Each row was made from one walk, in order. Every step used is in the known rows, and no mark comes twice. Write each row's walk.
(in the rows, 128 means zero)
Known rows:
B/D/Y/Z/P/K: [112 182 106 129 123  80 121 124 106 155 196 168 164 114  92 116  67 155
 118 117 154 174  87 124 147 110 154 151 164]
T/B/D/N/G/R/U: [107 121 152 164 152 178 144 123 154 145 110 112 128 181 135 184 154 155
 109 160  73  95 133 194 149  93 184 189 112]
G/N/D/Y/Z/P/K: [122 172 111 140 145  94 117 104  71 115 157 110 141  69 122 126 110 113
  91 128 185 152 147 109 106 172 155 116 205]
K/P/Z/Y/D: [ 81 178  77  98 121 139 112 168 146 150 118 126 102  82 159  97 109 117
 139 152 117 142 109 171 130 120  92 113 150]
P/Z/Y/D/B: [111 151  94  88 134 103 130  96 107  87  99 160 122 153 181 132  99  83
 158 150  97  62  97 168 134  85  81 120 132]
T/B/D: [ 87 116 121 128 130 126 132 112 162 144 137 146 146 200 119 124 126 143
 156 131  74 111 115 154 198 101 124 139  85]
R/G: [181  95 196 145  89 124 125 149 154 152 129  96 150 150 116 104 134 155
 162 123 130 105 107 112 109 161 109 100  84]
Y/Z/P/K: [141 178 117 126 119 110 122 119 102 132 176 130 153 117  94 150  91 163
 145 105 189 172  88 130 117 132 130 175 185]
Z/Y/D/B: [135 145 104  89 129 113 121 106 114 105  92 185 109 141 173 115 122  76
 152 114 102  83 105 122 153 111  74  83  88]
U/R/G/N: [184  77 157 155 117 144 158 133 158 163 122  98 184 128 151 135 191 125
 167 123 157 119 158 100  89 172 171  98  64]
K/B: [ 83 105 155 106 124 120 135 111 162 101 124 138 122 160 112 142 133 119
 176 102 150 143 148  79 165 118 116 138  97]
Y/D/N: [124  96 137 129 109 168 123 122  98 103 111 124 101 148 107 136 143 135
 128 144  83 129 109 101 138 117  90  98  93]
G/N/D: [122 111 135 127 139 132 121 114 134 125 120  85 101 124 125 127 171 106
 108 119 124 116 188 125 113 166 105  95 140]
D/N/G/R: [164  58 133 179 102 170 133 128 120 122  91 114  91 122  90 150 137 161
 112 128 121 152 156 124 100 111 154 171 153]
Y/Z/P: [130 129  88 112 110 102 122 122 114 130 191 131 130 126 113 131 119 156
 156 106 166 167 103 140 120 154  94 170 163]
P/Z/Y/D: [106 164  87  88 136 113 119 145 124 123 134 113 121 134 155 118 125 111
 137 148 104  64  91 147 137  97  58 131 144]
G/R: [100  97 135 147  91 119 140 138 162 151 119 126 114 140  99 145 121 157
 147 122 145 164 130 128 113 128  93 125 162]
Z/P/K/B/D/N: [ 86 181 129 146 120 132 131  83 130 142 121 200 138 172  70 169 116 155
 115  86 128 196 141  91 197 113 216 164  92]
G/R/U: [ 83 133 174 133 117 128 143 149 189 153 133  94 116 157 133 170 137 153
 136 135 155 119 112 155  93 144  86 125 148]
T/B/D/N: [ 90  86 137 155 118 171 136  87 143 123 115 143 128 200  91 136 140 144
 125 136  52 102 124 129 190  97 160 119  74]
U/R/G/N/D/Y: [168  80 173 159 134 109 151 135 124 160 102  99 168  86 164  78 182 105
 106 152 148 111 176  81  85 195 171  53  64]
G/N/D/Y/Z/P: [106 126  88 128 135  85 118 107  86 112 174 110 114  78 141 105 139 103
  99 127 165 149 162 118 105 191 121 105 179]
D/Y/Z/P: [114 108  95 126 100  83 117 115 106 108 185 139 126 108 117  99  93 137
 144 120 173 150  97 100 118 151  97 133 153]
U/R/G/N/D: [183 101 165 144 147 131 155 137 136 180 111  86 173 109 160 108 213 123
 120 134 139 127 185 117  94 192 168  91  78]
Y/Z/P/K/B: [103 192 122 103 138 102 137 109 112 111 173 151 167 125 105 174  98 146
 169  96 205 193 114  97 160 122 162 197 168]
D/N: [133  64 156 159  91 169 126  98 135 104 109 117  90 150  79 130 136 139
 120 114 108 110 130  88 116 128 122  98 100]
N/G/R/U: [149 123 156 136 140 135 128 168 165 144 121  82 113 136 146 171 140 153
 137 142 156 119 131 164  87 121 108 192 149]
K/P/Z: [ 80 116 117 142  98 137 123 144 166 129 119 100 100 111 114 119  86 155
 163 151 137 177 131 178  94 120 131 141 158]
B/T: [173 111 149 112 134 142 113 180 172 129 139 146 137 168 106 119 125 139
 104  87 125 136  99 117 139 134  84 115  94]
B/D/Y: [ 98 100 134 130 112  97 122 130 155 141 147 155 119 151  98  89  99 133
 126 124 100 122 123  99 152 110 106  92  90]
P/Z/Y/D/N/G: [167 129  91 119 143 166 111 136  83  97 101 101  97 114 147 126 136 112
 102 155  79  52 116 141 120  78 116 173 138]

Which walk is each row?
[170  88 166 140 157 116 164 134  99 151 162  81 190  55 166  87 185 108
 112 157 161 114 166 103  76 178 179  78 120] => U/R/G/N/D/Y/Z
[ 98 136  79 111 117  69 123 130 120 149 212 166 137 122 106  95  94 147
 126 117 131 165 106 134 151 135 118 142 138] => B/D/Y/Z/P
[ 91 166  78  99 124 126 123 119 129 110  82 169  99 100 185 112  83  92
 162 154 108 138 116 193 123 102 123 103 136] => K/P/Z/Y/D/B
[146 132  79 140 130 159 129 145  92 124  98 109 103 102 141 146 135 132
 102 162  94  97 128 164 114  77 128 181 190] => P/Z/Y/D/N/G/R
[142 129 152 139 142 174 129 163 111 120 103  88 105 134 151 185 161 146
 111 172 107 125 117 162 104 113 117 167 130] => Y/D/N/G/R/U
[128 157 101  86 132 127 113 154 133 144 127 143 111 126 148 101 148 103
 130 112 111  87 101 100 160 129  50  89 105] => Z/Y/D
[167 125  91 140 126 173 123 154 102 143  92 137  96  90 134 132 161 122
  94 128 101 114 134 115 136 110 117 142 145] => Z/Y/D/N/G/R
[ 81 182 156 109 149 115 141 119 161 148 134 168 161 168  81 159 106 141
 147  99 132 167 140 102 199  75 174 155 106] => P/K/B/D
[125  81 111 178 125 173 143 114 127 146 100 144 130 168 104 159 144 163
 118 148  61 142 150 165 175  80 195 189 125] => T/B/D/N/G/R
[176 113 182 143 129 127 126 132 135 159 121  66 142 118 139 108 182 123
 120 131 124  99 173 127 100 198 133  77 113] => R/G/N/D
[135 186  84  87 154 141 114 176 147 117  95 198 126 113 187 110  88  92
 119 126  97 157  98 205 134 109 117 100 114] => K/P/Z/Y/D/B/T
[108  98 131 120 153 118 133 110  96  95 166  81 118  75 130 104 146  90
 100 142 142 109 170 107  99 152 119  77 181] => G/N/D/Y/Z
[135 104 151 116 134 101 130  83 110 106  84 147 102 146 139 112 119 110
 122 124 108 116 154 148 121 134 106 108 111] => N/D/B
[ 99 151 175 119 133 126 135 109 146 106 107 139 151 154  97 160 102 129
 165 103 174 154 129  65 168  98 151 147 121] => P/K/B
[177  91 172 151 101 140 129 131 159 140 130  76 148 139 132 131 163 126
 170 119 137  99 147 107  97 178 137  81 101] => R/G/N
[114 134 111 116 120 119 122 126 161 126 130 113 109 134 128 112 114 116
 131 118 130  43 112 134 115 109  84 130 157] => P/Z/Y
[158 172  96  72 166 118 120 154 123  96 110 188 146 167 184 128 100  88
 113 123  87  80  77 181 140  87  83 117 110] => P/Z/Y/D/B/T
[131 126 157 156 145 166 137 148 158 166 128 111 105 150 110 178 155 163
  88 136  90 123 147 181 111 103 167 178 127] => B/D/N/G/R/U
[149 143  76 135 131 191 102 163 103 121  85 112  81  64 150 107 125 117
 110 159  88 128 134 161 114 100 155 160 141] => K/P/Z/Y/D/N/G
[106 138 104 117 121 159 123 112 107 101 112 115  99 132 131 126 131 113
 103 148  82  54  97 129 126  95  93 108 139] => P/Z/Y/D/N
[131 153 124 140 106  87 118 114  94 114 164 139 151  98 100 119  63 150
 138 122 193 158  80  90 116 132 131 140 174] => D/Y/Z/P/K
[128 179 129 129 133  74 116 114  70 133 160 128 144  75 110  95  83 145
  84 130 179 158 104 111 116 154 128 137 190] => N/D/Y/Z/P/K
[149  95 174 166 125 176 131 139 144 123  98  82  92 132 122 180 151 152
 109 141 129 105 138 148  79 122 146 166 141] => D/N/G/R/U
[175 130 129  85 154 126 119 158 117  91 108 194 146 179 161 139 109 109
 135 118  93 157  86 151 156 109  80 104  65] => Y/D/B/T
[163  93 193 159 118 109 125 125 126 133 113  73 138 101 146  77 154 107
 109 143 130  85 167  90  95 201 134  40 102] => R/G/N/D/Y
[105  90 141 141 130 113 119 107 122 104 111  94  97 106 131  97 143  89
  98 135 131 100 179  87 112 167 109  57 129] => G/N/D/Y
[ 86 167 135 120 126  83 131 100 100  88 160 163 165 106 113 140  73 129
 161 109 211 184 105  64 158 122 165 160 159] => D/Y/Z/P/K/B
[193  53 138 161 116 178 114 121 109  95  96 103  89 129  92 128 139 137
 120 122 105 108 148  99 106 111 144 163 106] => D/N/G
[ 82 217 104  94 154  91 139 115 124 153 201 179 179 145  92 171 104 153
 152  89 165 209 125 134 193 100 187 206 156] => Y/Z/P/K/B/D
[ 89 151  99 130 107 141 117 147 183 152 116 121  92  84 131  92 103 122
 136 121 140 123 129 157 106 129 123 113 159] => K/P/Z/Y
[236 108 172 133 179 138 157 147 136 149  89 162 196 137 191 123 189  97
  92 109 124 137 170 149  97 185 193  80  41] => U/R/G/N/D/B/T
[ 54 150  88  92 135  65 135 111 125 127 204 192 147 136 118 118 106 128
 150 104 150 190 133 103 194 122 151 162 123] => K/B/D/Y/Z/P
